What can hang from each mark
W: P
V: A C Q R
P: A C
R: V
A: K P V
C: K

Each row was made from one small tree. Brackets hold a mark, then the marks that hang from it, in alphabetical order. Every link used is in the known rows. Write each row's tree.
Known rows
{P {A K {V Q R}} C}: [-0.26 -3.02  4.79  0.29 -0.44 -0.60 -5.97 -0.02 -0.64 -0.86 -0.08  0.10
  1.22 -0.49  1.49 -1.83  0.71]
{P {A {V Q R}} {C K}}: [-0.28 -4.52  6.40  3.10 -1.31  0.53 -6.00  0.37 -0.73  0.14  1.14 -0.59
  1.58 -0.92  0.35 -3.21  0.98]
{A P V}: [ 0.44  0.65 -1.06 -2.35 -1.13 -0.63 -3.89 -0.41  1.86 -0.12 -0.49  2.84
  1.08  0.16 -0.15 -1.01  0.16]
{P A C}: [-0.28 -2.05  3.68  1.56  0.21  2.62 -2.28  0.62 -1.21  0.88  0.77  0.36
  2.65 -0.44  0.82 -3.27  1.08]
{A {P C} {V Q R}}: [ 0.11 -1.27 -0.23 -1.90 -0.93 -3.14 -7.55 -0.69 -0.02 -1.01  0.18  2.59
  0.84 -0.84 -0.12 -1.73  1.69]
{A {P C}}: [ 0.05  0.03  0.26 -0.94  0.11  0.97 -3.72  0.11 -0.09  0.06  0.33  1.63
  1.29 -0.15 -0.04 -2.60  1.74]
{R {V {A K P} C Q}}: [-0.11 -1.98  1.02 -4.11  1.54 -2.15 -3.20  1.23 -0.56 -0.53  0.26 -0.52
  1.19  0.49  1.07 -1.23  2.35]
{A V}: [ 0.28 -0.62 -0.06 -1.16 -1.12 -0.76 -1.93 -0.51  0.54 -0.82 -1.00  1.33
  0.27 -0.02 -0.02  0.17 -0.29]
{A K V}: [ 0.25 -0.48  1.81 -1.82 -0.88 -0.73 -2.61 -0.46  1.14 -2.03 -1.90  0.11
 -1.11  0.59  0.89  1.18 -0.66]
{R {V {C K} Q}}: [-0.39 -3.80  2.38 -1.02  1.47 -1.02 -1.31  1.35 -2.04 -1.68  0.31 -1.94
 -1.33  0.17 -0.06 -1.23  1.95]
{R {V A {C K} Q}}: [-0.24 -4.00  2.96 -1.10  0.85 -1.44 -2.01  1.49 -1.53 -0.14  0.86 -2.12
  1.00  0.02  0.19 -1.59  2.26]
{R V}: [ 0.54  0.45  0.11 -3.05  0.38  0.53 -0.96 -0.26 -1.79 -0.67  0.20 -0.33
  0.69  0.31 -0.08 -0.05  1.03]
{V A {C K} Q R}: [-0.65 -6.97  3.57  2.25 -0.40 -4.40 -3.68  1.29  0.35  1.39  2.13 -2.24
  1.05 -1.13 -0.02 -1.79  1.76]
{P {A K {V C Q R}}}: [-0.48 -4.30  3.43 -0.26 -0.07 -2.09 -3.54  0.67  1.09 -0.29  0.02  0.06
  0.54 -0.21  1.48 -1.11 -0.25]
{W {P {A K} C}}: [-0.86  0.20  2.67  0.97  1.77  0.21 -1.58  1.20 -1.57  0.15 -0.18 -0.93
  0.36 -0.44  0.82 -2.30  0.96]
{V A Q R}: [-0.07 -1.13  0.21  0.27 -0.67 -4.67 -3.24 -0.26  0.16  1.68  1.77 -0.71
  1.87 -0.95  0.28  0.32  0.65]
{V {A K} Q R}: [-0.11 -1.06  1.70 -0.21 -0.49 -4.56 -3.89 -0.24  0.61  0.72  1.08 -1.71
  0.75 -0.48  1.02  1.07  0.34]

Write each row's tree
[-0.48 -5.28  3.96  1.77 -0.70 -1.41 -3.24  0.93  0.78  0.73  1.07 -0.08
  1.18 -0.65  0.47 -2.26  0.07] : {P {A {V {C K} Q R}}}
[-0.45 -4.30  1.96  0.40 -0.18 -2.14 -2.93  0.64  0.62  0.70  0.76  1.02
  1.62 -0.68  0.75 -1.89  0.07] : {P {A {V C Q R}}}
[ 0.01  0.13  2.11 -1.71  0.38  1.03 -4.45  0.15  0.44 -1.16 -0.58  0.42
 -0.15  0.44  0.89 -1.64  1.38] : {A K {P C}}
[ 0.27 -1.84  2.09  0.13 -1.54 -0.15 -3.07 -0.39  1.04  1.55  0.96  1.22
  2.74 -0.54  0.45 -1.29 -0.70] : {P {A {V R}}}
[ 0.20 -1.08  2.83  0.63 -1.11  1.02 -4.34  0.50  0.73  1.99  1.28  0.04
  3.34 -0.28  0.07 -2.91  1.78] : {V {A {P {C K}}}}
[-0.44 -2.09  4.68  0.58  0.18  0.68 -4.49  0.51 -0.62 -1.33 -0.87  0.12
  0.82  0.02  1.75 -1.94  0.58] : {P {A K {V Q}} C}
[-0.55 -5.92  2.84  1.27 -0.47 -4.26 -5.23  1.36  1.38  1.97  2.49 -1.02
  1.70 -1.00 -0.09 -2.69  2.13] : {V {A P} {C K} Q R}
[ 0.07 -1.12  1.62 -2.62 -0.71 -3.06 -8.28 -0.67  0.60 -2.18 -0.66  1.40
 -0.56 -0.20  0.79 -0.79  1.29] : {A K {P C} {V Q R}}
[-0.42 -4.71  1.67 -1.87 -0.09 -4.80 -4.36  0.13  0.58 -2.43 -1.17 -0.06
 -1.89 -0.22  0.95  0.57  0.46] : {A K {V C Q R}}
[ 0.29 -1.69  2.56 -0.35 -1.55  1.17 -6.18 -0.04  0.66 -0.80 -0.29  1.65
  0.96 -0.14 -0.43 -2.78  1.47] : {A {P {C K}} V}
[-0.96  0.25  2.33  0.63  1.64 -1.35 -2.77  1.14 -1.50 -0.91 -0.92 -0.34
 -0.20 -0.47  0.96 -1.84  0.78] : {W {P {A K {V Q}} C}}
[ 0.18 -3.90  1.17 -3.63 -1.00 -2.85 -6.23 -0.15  2.29 -0.97 -0.53  1.89
  0.16 -0.03  0.61 -1.08  0.85] : {A K P {V C R}}
[-0.22  1.34 -0.69 -0.39  0.31 -2.51 -2.43  0.68  1.17  1.42  0.93  0.37
  1.93 -0.05  0.54 -0.90  0.77] : {V {A P} Q}
[ 0.29 -0.49  2.01 -2.77 -0.80  0.19 -6.43 -0.34  0.99 -2.01 -1.57  1.82
  0.20  0.43  0.86 -1.39  1.13] : {A K {P C} V}
[ 0.00 -1.15  2.72  0.80 -0.42  1.85 -4.23  0.47  0.13  0.06  0.69  0.30
  0.67 -0.12 -0.35 -3.02  1.73] : {A {P {C K}}}
[-0.26 -3.45  0.72 -3.12 -0.08 -4.61 -6.25  0.20  1.87 -1.73 -0.66  1.38
 -1.12 -0.01  0.83 -0.65  0.92] : {A K P {V C Q R}}
[-0.08 -2.02  2.39  0.92 -0.98 -3.14 -6.64  0.08  0.26  1.73  2.35 -0.57
  2.42 -1.04 -0.04 -2.14  2.06] : {V {A {P {C K}}} Q R}
[-0.31 -0.51  3.20  0.23 -0.03 -0.22 -2.15  0.50  1.17 -0.55 -0.68 -0.15
  0.15  0.45  1.63 -0.31 -1.08] : {P {A K {V Q}}}
[ 0.25 -0.18  2.25 -1.83  0.30 -0.27 -4.50  0.61 -1.59  0.04  1.14 -0.99
  1.94  0.10  0.14 -1.95  2.50] : {R {V {A {P {C K}}} Q}}
[-0.92 -4.00  0.48  0.34  1.24 -3.56 -0.75  1.73  0.00  0.59  0.35 -0.53
  1.24 -0.42  0.82 -1.39  1.59] : {V A C Q}
